Each row comes from the steps of one walk. Every step used is in the known rows, and no mark comes twice. Write the walk behind each row, first mark first.
In the rows, 128 means zero.
Known rows
sepi/nadu: [116 135 124  99 126 136 103  96 124 135 137 129  97 132 108 136 125 123
  84 127 127 117 124 132 139 106 131 139 145 128 159 117 138 130 131 135
 117  68 126 114 113 137]
datez/nadu/denivo/sepi: [124 171  85 113 138 130 117 144 130 122 142 111 131 142 102  98 126 128
 173  94 168 145 143  79 158 143 122 177 140 115 148 142  98 110 108 133
 150 128  70 131 134 125]
vete/nadu: [117 151 137 125 152 142 114 127 112 133 121 123  71 123 129 144 145 128
 111 129 113 131 101  93 124 142 113 128 147 122 126 124 121 119 137 141
 145 121 127 152 133 118]
nadu/denivo/sepi/vete/zotik: [150 148 136 111  94 123 130 117 128 125 120 123 114 139 119 101 128 139
 131 133 126 143 170 101 152 155 128 105 122 111 164 130 100 104  91 135
 152 149 103 144 114 106]
datez/nadu/vete/sepi/denivo: [115 154 155 188  96 155  82 168 115 133 131 118 137 114 100 111  42 129
 119 121 156 126 141  89 152 113 116 158 116 130 125 165 115 111  91 122
  93 158  54 172 135 134]
nadu/vete: [129 141 135 145 133 124 119 132 118 126 144 115  84 119 132 122 125 134
 118 111 156 117 135 155 147  91 114 152 101 125 143 150 132 121 110 135
 111 120 141 127 128 128]
geve/finak/mipan: [136 122 129  95 155 134 149 135 107 130 152 106 139 115 127 145 103 126
 156 154 132 120  98 219 125 162 132 120 161 134 145 139 125 133 128 129
 161  94 157  97 155 123]
finak/dufup/vete/nadu: [127 112 186 118 188 124 110 131 136 134 130 135 109 146 144 125 133 124
 117 149  98 127 108  79 101 114 121 124 116 122 118 111 105 109 147 142
 122 143 124 159 139 136]
mipan/dabat/geve: [109 158  92  99 150 146 131 113 108 133 119 115 125 136 119 127 198 140
 134 105 154 132 116 110 101  76 114  91  97 132 139 122 160 151 151 123
  82 123 175  93  64 129]
denivo/sepi/nadu: [122 149 110 104 142 133 103 104 122 134 143 127 127 135 105 135 134 124
 109 123 125 137 137 131 147 119 142 150 149 120 157 108 132 118 129 140
 146  94 100 107 122 142]
mipan/dabat/geve/finak: [116 140  74  72 174 142 143 131 104 134 130 118 168 147 138 138 170 147
 159 127 159 133 113 137 104 104 122  63  96 137 139 112 150 153 147 123
  94 116 173  95 112 122]
finak/dabat: [121 130 140 111 133 114 132 127 130 131 147 107 122 122 134 145 162 117
 126 110 113 125 105 163 113 104 123 111 124 130 139 135 139 124 152 139
 143  96 170 117 108 146]
sepi/denivo/nadu/vete/zotik: [131 173 168 162  60 113  81 150 130 130 110 127 115 126 138 124  59 139
 121 150 145 125 140 141 146 116 101  67 161 134 124 123 103 105 114 118
  98 143  87 157 140 106]
mipan/dabat/geve/finak/dufup: [107 123 100  61 191 134 147 139 123 138 147 123 210 158 161 132 209 143
 163 143 150 138 111 162  83 102 122   4  79 134 135 117 161 147 165 122
  98 131 174  86 126 125]
geve/finak/dabat/mipan: [131 101 126  89 138 130 162 123 129 132 165 127 179 112 143 167 137 126
 139 116 106 124  85 197 101 139 136  74 137 130 147 157 128 114 146 131
 152 101 187 101 160 156]
zotik/vete/finak/geve/dabat/mipan: [135  73 113 162  99 119 163 119 126 122 141 147 168  94 150 148 139 118
 158 141 129 127  95 175 113 191 152 138  97 129 110 159 150 147 139 129
 135 122 129 124 167 135]
finak/mipan: [130 140 147 119 133 139 131 117 111 128 141 101 104 109 103 136 132 119
 126 128 127 120  99 190 123 140 124 157 166 129 143 150 135 131 137 131
 146 101 162  95 109 129]
dufup/zotik/vete: [105 131 129 122 114 109 161 108 104 137 124 116  83  99 104 144 160 125
  89 126  86 122 157 100 130 117 140 189 100 125 102 129 128 119 130 131
 131 103 143 136 134 159]
datez/nadu: [ 97 156 111 112 142 124 106 133 113 135 130 106 118 118  90 127 122 125
 143 118 143 121 104 106 142  97 116 180 127 127 142 158 120 115 136 123
 124  95 118 134 138 126]
sepi/denivo: [130 133 121 111  78 135 110 133 111 136 141  98  97 116 117 130 121 132
 110 145 124 130 145 169 121 126 120 167 168 125 132 107 121 123 124 140
 104  89 134 130 149 146]
zotik/vete/nadu/datez: [122 136 103 161 142 122 148 130  94 113 114 151  48 122 121 152 158 119
 102  98 102 130 130  85 141 144 128 171 156 127 142 131 119 124 119 120
 151 148 113 164 110 121]
nadu/denivo/sepi/vete: [161 138 106 114 117 128 126 123 128 123 147 120 119 140 107  98 141 135
 136 112 134 148 175 122 160 137 135 167 121 105 156 116  95 111  87 135
 147 135 100 115 122 129]
mipan/dabat/geve/finak/vete: [117 131 117  66 175 133 148 119 114 128 131 131 202 149 154 131 139 140
 162 131 156 137 110 113 107 114 122  48 108 146 126 129 163 151 168 122
  98 156 192  80 120 130]
geve/finak/vete/zotik/dufup: [107 127 158  71 100  97 170 126 122 126 109 153 139 134 187 147 116 127
 163 165  97 126 121 143 129 147 131  69 172 143 141 128 140 120 158 125
 165 138 150 134 170 119]
dabat/geve/finak: [129 116  67  77 164 136 146 138 118 139 134 131 165 129 151 146 115 141
 145 150 143 123  98 168 114 140 123  94  99 131 132 123 122 135 135 128
  93 112 158 118 161 132]
mipan/dabat: [108 158 124 104 140 134 120 117 107 126 137  92  94 136 113 130 205 137
 136 108 146 135 131 120 121  63 120 122 121 129 150 117 161 142 150 134
 133  97 163  99  79 120]
geve/finak/dufup/vete: [139  81 142  78 187 104 137 145 140 134 158 119 166 147 164 126 119 134
 151 174 119 120 120 166 111 104 136 122  95 128 134 104 108 116 139 136
 124 111 148 129 190 142]
denivo/sepi/vete/nadu/datez: [146 136 108 156 158 127 112 130 108 121 127 145 120 137  84 115 133 124
 116 111 103 145 139 116 150 147 133 141 153 109 150 131  94 108  90 125
 171 160 105 150  91 116]
zotik/dufup/finak/mipan: [114 130 130 117 122 131 172 128 130 129 110 124  81 123 119 141 158 116
 152 116 102 112 149 160 112 131 141 206 195 129 115 104 141 136 122 103
 160 107 151  91 143 126]
dabat/geve/finak/dufup/vete: [139  80 113  73 200 120 142 143 142 141 143 142 203 150 165 127 110 137
 151 172 130 119 104 155  91 114 129  92  74 131 121 108 106 126 140 124
  74 135 156 121 176 153]
sepi/vete: [135 124 137 111 119 122 115 114 110 135 138 114 102 120 102 125 135 130
 103 135 113 128 133 148 140  92 130 167 108 115 148 132 117 118 114 126
 124  99 148 120 123 134]
denivo/nadu: [127 161 116 130 133 119 102 139 138 128 124 120 112 128 131 140 129 134
 129 129 134 135 102 144 147  83 114 130 150 126 124 113 110 122 154 123
 137 110 109 111 139 114]
zotik/vete/finak/geve/dabat: [130  79 112 156 122  97 144 141 125 122 132 131 146 112 163 137 132 114
 176 160 137 128 104 165 128 189 149 146  77 133 105 132 151 158 136 136
 139 112 105 142 160 121]
denivo/sepi: [128 150 102 111 144 124 125 133 121 133 144 102 121 121 121 133 161 131
 140 122 128 142 129 151 139 120 131 173 131 114 139 119 127 115 141 146
 158 113 131 114 140 134]
geve/dabat/mipan: [128 117 111 109 124 140 165 122 113 121 155 129 148 102 123 146 116 129
 134 115 127 124  74 185 108 138 127 128 129 127 153 151 117 124 133 140
 141  92 152  89 139 135]
sepi/nadu/denivo: [142 136 118 100 110 147 115  94 137 121 141 139  76 150 116 112 122 128
  92 115 152 122 154 114 151 131 126 134 154 127 170 108 121 135 102 140
 111  86 101 119 104 128]
vete/sepi/nadu: [120 133 146 141 129 165 101 111 132 135 123 135 118 125 108 142 101 126
  69 131 119 128 119  94 143 105 135 121 124 131 153 119 144 134 128 139
 129 112  94 134  93 130]
zotik/dufup/finak/dabat: [108 120 121 109 126 103 169 139 150 132 115 132  98 140 148 151 188 113
 149 100  88 116 149 122 100 100 140 166 155 130 111  94 146 128 134 114
 160 103 157 115 138 142]
dufup/finak: [122 120 108 116 149 134 138 130 144 135 119  97  90 121 125 137 141 136
 119 130 132 111 150 118 124 110 126 180 125 124 106 105 139 125 129 128
 127  98 167 119 175 115]
finak/dufup/vete: [132  99 160 107 166 110 121 127 142 132 147 115 130 138 141 116 143 128
 123 148 115 121 126 138 108  77 127 154  96 123 132 115 117 116 149 136
 109 115 149 123 146 150]
nadu/vete/finak/dabat/geve: [130 105 142 169 124 110 123 129 139 128 130 140 153 120 158 117 130 118
 126  94 155 109 104 131 110 145 120  73  57 135 102 175 159 140 126 125
  82 158 165 152 102 136]
zotik/vete: [113 136 115 123 120 116 147 124  97 128 132 117  62 110 139 159 172 126
 115 115 110 129 133 116 141 106 136 202 115 124 137 122 133 123 144 128
 131 109 132 126 150 148]
denivo/nadu/vete/finak/geve/dabat: [152 109 136 201 139  93  91 168 163 117 133 149 191 135 163 102  62 123
 189 158 186 125  90 194 151 150 121  61  86 135  93 143 131 153 118 126
 125 143  74 137 141  84]
dabat/geve/finak/dufup/zotik: [117  98 107  68 176 121 163 130 145 153 140 131 230 129 136 126 144 137
 121 175 114 121 122 181  83 147 127  28  70 128  91 133 122 128 140 133
  97 122 171 117 159 146]
nadu/denivo: [146 138 105 110 109 136 135 125 137 118 141 111  72 134 132 109 148 136
 125 111 156 129 151 129 141 127 114 151 136 122 152 122 114 131 112 146
 125 105 128 123 122 121]
zotik/dufup/vete/nadu/denivo: [145 136 135 121 123 131 139 128 128 111 104 168  27 162 147 106 137 123
 141 107 105 131 153  37 130 140 126 202 170 123 138  82  79 122  90 129
 131 145  68 171 111 133]

Write each row's walk
[143 145  78 155 135 110 110 142 141 111 124 134 112 138 113 125 130 131
 124 111 145 128 115 171 153  84 113 133 166 132 144 125 103 130 136 115
 144 122 119 118  98 101]
denivo/nadu/datez
[114 112 126 151  98 109 138 118 104 123 125 111  67 100 153 145 175 124
 113 119 120 123 129  99 143 145 144 194 102 125 113 130 154 132 146 131
 143 115 126 157 164 130]
zotik/vete/finak
[131 103 142 103 166 167 126 113 140 136 119 176 230 140 149 146  35 130
  98 156 130 131  98  91 130 152 138  39 112 147 125 133 145 145 146 127
  98 166 118 116 136 139]
dabat/geve/finak/vete/sepi/nadu
[121 155  95 111 124 133 115 131 132 121 137 114 100 137 100 102 123 129
 149 102 167 125 136  83 153 128 111 170 134 124 153 152 101 121 110 131
 121 109  92 137 127 120]
datez/nadu/denivo
[139 133 162 187  86 159 100 158 121 129 136 113 111 113 129 119  74 137
  94 130 141 128 155 134 140 118 119 138 113 129 126 136 130 122  95 139
  95 157  91 156 126 140]
nadu/vete/sepi/denivo
[127 149 145 113 113 113 118 115 114 139 117 115 134 120 115 129 126 133
 125 150 105 139 140 121 143 130 134 109 113 113 154 136 115 100 118 131
 156 133 130 141 123 115]
denivo/sepi/vete/zotik
[110 184 152 153  83  95 119 149 132 121  91 164  84 142 168 135 129 131
 144 119 122 124 129 130 154  82 111  93 151 133 140 128 116 113 126 103
 139 148  77 148 115 100]
denivo/nadu/vete/zotik/dufup
[109 119 142 103 121 114 164 121 145 126 107 138 106 137 154 135 150 121
 139 119 101 119 164  97 125 110 135 188 169 133 101 102 150 128 151 113
 145 141 162 103 170 133]
zotik/dufup/finak/vete
[152  76 140 188 113 128 132 127 145 120 152 147 187 102 148 110  89 124
 164 139 174 112  98 215 121 182 131  86  79 130 116 186 147 147 107 134
 114 138 138 126 146 115]
nadu/vete/finak/geve/dabat/mipan
[121 128 109 105 143 125 141 122 133 138 131 132 159 128 134 145 153 120
 125 105 121 124  90 150  89 117 118  89 100 132 124 143 136 135 154 126
  92 121 179 112  95 155]
finak/dabat/geve
[124 104 152 144 110 104 121 122 138 127 137 104 122 117 149 131 163 115
 126 115 122 117 100 144 113 142 131 107 112 132 115 149 162 134 153 144
 154 103 166 149 122 131]
vete/finak/dabat
[122 127 136 110 179 161 143 133 124 129 116 136 223 144 156 137 117 143
 145 134 148 146 105  73 112 115 125  20  87 148 117 137 168 156 166 126
 109 195 161 104 102 122]
mipan/dabat/geve/finak/vete/sepi
[127 154 138 183  74 142 105 165 117 129 111 134 116 118 136 164 101 132
 103 133 101 156 136  89 149 109 135 162 154 130 103  92 110 118 143 116
 127 158  38 148 160 141]
zotik/vete/sepi/denivo/nadu
[108 160 150 135  79 105 144 132 113 125 104 147  61 126 163 132 147 128
 135 120 118 114 146 134 140 104 117 112 130 131 157 143 136 117 111 118
 129 132 122 156 107 115]
nadu/vete/zotik/dufup
[135 157 102 116 130 121 104 132 124 125 142 121 142 142  74  89 113 127
 160 105 148 147 160  77 169 136 132 187 120 107 154 147  80 103  82 119
 143 137  62 126 128 128]
datez/nadu/denivo/sepi/vete
[114 128 174 119  87 118 163 112 124 135  84 136  91 123 107 137 131 118
 133 146  76 108 160 134 114 142 143 149 176 127 132 123 131 121 103  90
 159 127 153 117 127 107]
sepi/vete/zotik/dufup/finak/mipan
[127  87  87 115 125 131 186 134 160 130 123 162 168 127 136 145 143 123
 182 140 112 121 128 191  92 146 146 155 153 128 111 114 134 145 118 108
 138 107 147  84 168 131]
zotik/dufup/finak/geve/dabat/mipan
[129 126 158 111 123 114 121 113 124 130 102 116  85 126 133 125  93 135
 119 157 116 111 127  95 123  98 120 153 118 133 142 125 112 113 129 137
 109 111 152 165 124 123]
dufup/vete/zotik
[130 165 187 203 124 117  88 131 120 110 126 112 124 130 122 103 142 125
 158  95 179 126 110 137 146 113 120  73 139 140 111 153 166 149 136 106
 145 154 117 104  73  81]
denivo/nadu/vete/finak/mipan/dabat
[117  96 155 129 120 111 115 125 148 131 146 105 139 117 159 117 193 125
 118 148 130 119 114 165 115 135 128  93  93 120 114 140 161 131 162 146
 145 112 153 140 161 117]
vete/finak/dufup
[129 157 126 136 133 130 159 122 117 125 117 141  81 129 114 123 155 126
 115 103  91 153 183  22 142 202 140 163 131 113  96 107  96 107 100 143
 168 173  67 167 127 142]
dufup/zotik/vete/nadu/denivo/sepi
[106  95 134 151 106  99 161 103 126 138 109 138 159 100 131 140 161 111
  98 108  89 116 124  84  94 171 146 111  60 135  65 153 153 139 145 124
 103 143 169 156 112 165]
dufup/zotik/vete/finak/dabat/geve
[151 148  90 114 125 134 135 133 135 119 147 107 103 139 129 107 158 135
 146 105 152 147 160 126 150 147 126 159 137 113 148 112 112 120 111 150
 154 129 107 117 130 127]
nadu/denivo/sepi
[152 104 159 110 136 162 129 115 154 115 139 158 172 153 153 120  40 130
 107 142 148 135 144  80 160 170 139  64 143 143 150 122 132 139 121 144
 143 159  84 126 144 122]
geve/finak/vete/sepi/nadu/denivo
[124 117 153 138 119 145 115 112 133 128 103 173  86 149 119 130  94 117
  91 128  83 121 143  60 137  77 153 202 137 134 154  84 121 131 112 120
 121 119  62 146  84 157]
zotik/dufup/vete/sepi/nadu
[115 145 116 114 174 162 152 112 124 134 106 106 139 135  97 129 164 133
 148 104 154 118 133 109  82 124 123 117 141 137 107 121 169 159 136 100
  97 136 201  67  84 112]
dufup/finak/mipan/dabat/geve
[136 137  77 129 142 125 113 108 126 118 143 139 131 144  85 120 129 122
 105 107 136 128 149 166 155 115 139 147 172 124 176 121 129 127 108 131
 152 106 105 112  82 130]
denivo/sepi/nadu/datez
[134 131 142 152  85 166 107 149 122 136 127 103 118 110 118 134 101 136
  95 148 118 139 139 134 126 129 125 150 144 127 124 113 129 126 126 146
 119 129 101 152 130 140]
vete/sepi/denivo
[116 126 153 164  66 146 141 132 109 141 115 113 113  94 101 144 104 130
  65 144  74 137 178  88 124 142 146 182 115 130  84 113 124 118 112 136
 120 142  93 166 134 168]
dufup/zotik/vete/sepi/denivo
[112 144 143  81 199 144 136 122 107 130 114 154 185 156 155 139 131 136
 157 131 140 144  93  52 102 153 116   9 129 144 110 127 152 146 165 124
 114 182 167 115 120 116]
mipan/dabat/geve/finak/vete/nadu
[147 119 140 136  99 154 127 111 149 114 108 180  71 167 127 103  95 122
  99 110 111 128 171  42 147 105 149 199 146 132 163  81 104 137  82 126
 118 133  37 150  74 146]
zotik/dufup/vete/sepi/nadu/denivo
[142 139 103 208  75 132 116 167 121 113 112 145 117 122 119 147  98 131
 100 117 108 148 149 120 154 112 134 166 169 135 120 107 104 127 122 108
 133 170  48 151 118 128]
zotik/vete/sepi/denivo/nadu/datez
[144  97 104 120 133 141 150 124 140 130 154 138 190 110 119 137 113 125
 161 150 138 128  83 227 103 150 129 108 122 128 137 155 127 142 135 137
 123 100 153  86 131 135]
finak/geve/dabat/mipan
[148 144  85 158  85 119  96 150 134 116 130 129 121 135 100 118 100 131
 118 128 138 132 144 192 141 107 114 137 206 132 131 103  93 127 121 116
 119 113  99 126 118 118]
sepi/denivo/nadu/datez
[123 102 120 135 125 116 131 120 142 133 124 129 158 119 150 132 156 117
 125 110 133 117  85 127  92 156 126  80  84 133 102 152 159 145 155 133
 104 127 174 143 108 138]
vete/finak/dabat/geve
[126 167 126 114 104 119 110 125 124 128 115 125 143 141  89  93  99 130
 161 124 142 141 153  56 165 157 124 121 121 113 163 158  86  96  86 117
 148 148  71 156 121 104]
datez/nadu/denivo/sepi/vete/zotik
[118 137 136 141 129 151 127 103 109 127 117 110 142 120 107 114 182 125
 145 107 161 122  96 128  94 151 124  84 121 139 115 156 181 169 152 116
 109 135 180 101  58 111]
vete/finak/mipan/dabat/geve
[141  80  99 122 150 144 163 128 165 134 135 131 190 118 121 139 104 130
 167 153 139 117 119 191  96 154 135 131 124 128 104 132 134 142 123 124
 121 107 169  83 177 119]
dufup/finak/geve/dabat/mipan
[160 117 148 208  74 114  53 156 164 131 126 134 157 131 142  99  75 131
 150 168 175 130 152 193 151 151 118  93 138 130  75 127 131 138 115 119
  84 147  81 157 160 112]
sepi/denivo/nadu/vete/finak/geve
[139 112 130 146 112 110 105 119 118 132 137 109 138 117 117 110 145 127
 125 136 122 138 137 124 154 151 148 167  92 108 119 135 132 118 114 134
 160 130 120 142 143 121]
denivo/sepi/vete/finak
[117  97 186 167 123  98 121 121 152 135 147 113 155 108 135  87 151 126
  92 142 134 105 155 152 121 136 127  67  54 122  79 169 157 122 117 143
 122 138 151 160 141 126]
nadu/vete/finak/dufup/zotik
[133 109 139 148 174 130 142 125 151 114 105 142 110 138 126 123  98 124
 111 114 121 116 148  62 130 160 118 129 186 137  99 128 133 127 130 121
 147 175 169 144 144  97]
dufup/finak/vete/nadu/datez
[132  90 140 140 113 111 119 108 134 138 123 141 173 120 127 122 142 116
 111 117 115 120  99 126 104 146 136  83  65 125 110 159 141 138 130 119
 100 138 171 139 101 142]
sepi/vete/finak/dabat/geve
[169 119 120 202 104 138  85 164 150 112 107 140 135 140 103 107  32 135
 105 139 124 136 141 118 144  86 125 177 169 138 121  93  74 124 106 115
 108 163  59 162  98 129]
dufup/vete/sepi/denivo/nadu/datez
[128 122 141 125 152 145 147 126 135 132 124  95 103 112 105 137 121 124
 132 129 130 109 136 156 115 147 129 181 166 129 110 126 144 133 124 117
 143 110 178  95 151 114]
dufup/finak/mipan
[134 151 147 130 159 132 105 128 106 138 126 133 121 130 102 131 137 126
 121 128  92 152 126  85 143 150 135 138 134 104 130 120 100  99 111 134
 166 152  97 146 129 125]
denivo/sepi/vete/nadu
[134 127 149 145 152 127 129 117 127 111 121 150 111 131 123 120 109 120
 108 115 121 130 115 101 136 147 111 105 181 136 129 151 126 127 140 135
 152 168 153 144  99 112]
finak/vete/nadu/datez
[134 158 123 132  85 126  87 148 128 133 130 116 118 129 122 133 103 133
 123 145 126 141 130 162 137 105 115 148 187 127 113  91  99 118 140 125
 112 105  92 121 153 130]
sepi/denivo/nadu
[128 124 182 147 133 150 126 125 140 125 121 124 147 114 141 137  94 129
 102 133 122 138 112  91 140 116 125 122 119 136 120 151 150 129 164 145
 143 170 143 128 119 131]
finak/vete/sepi
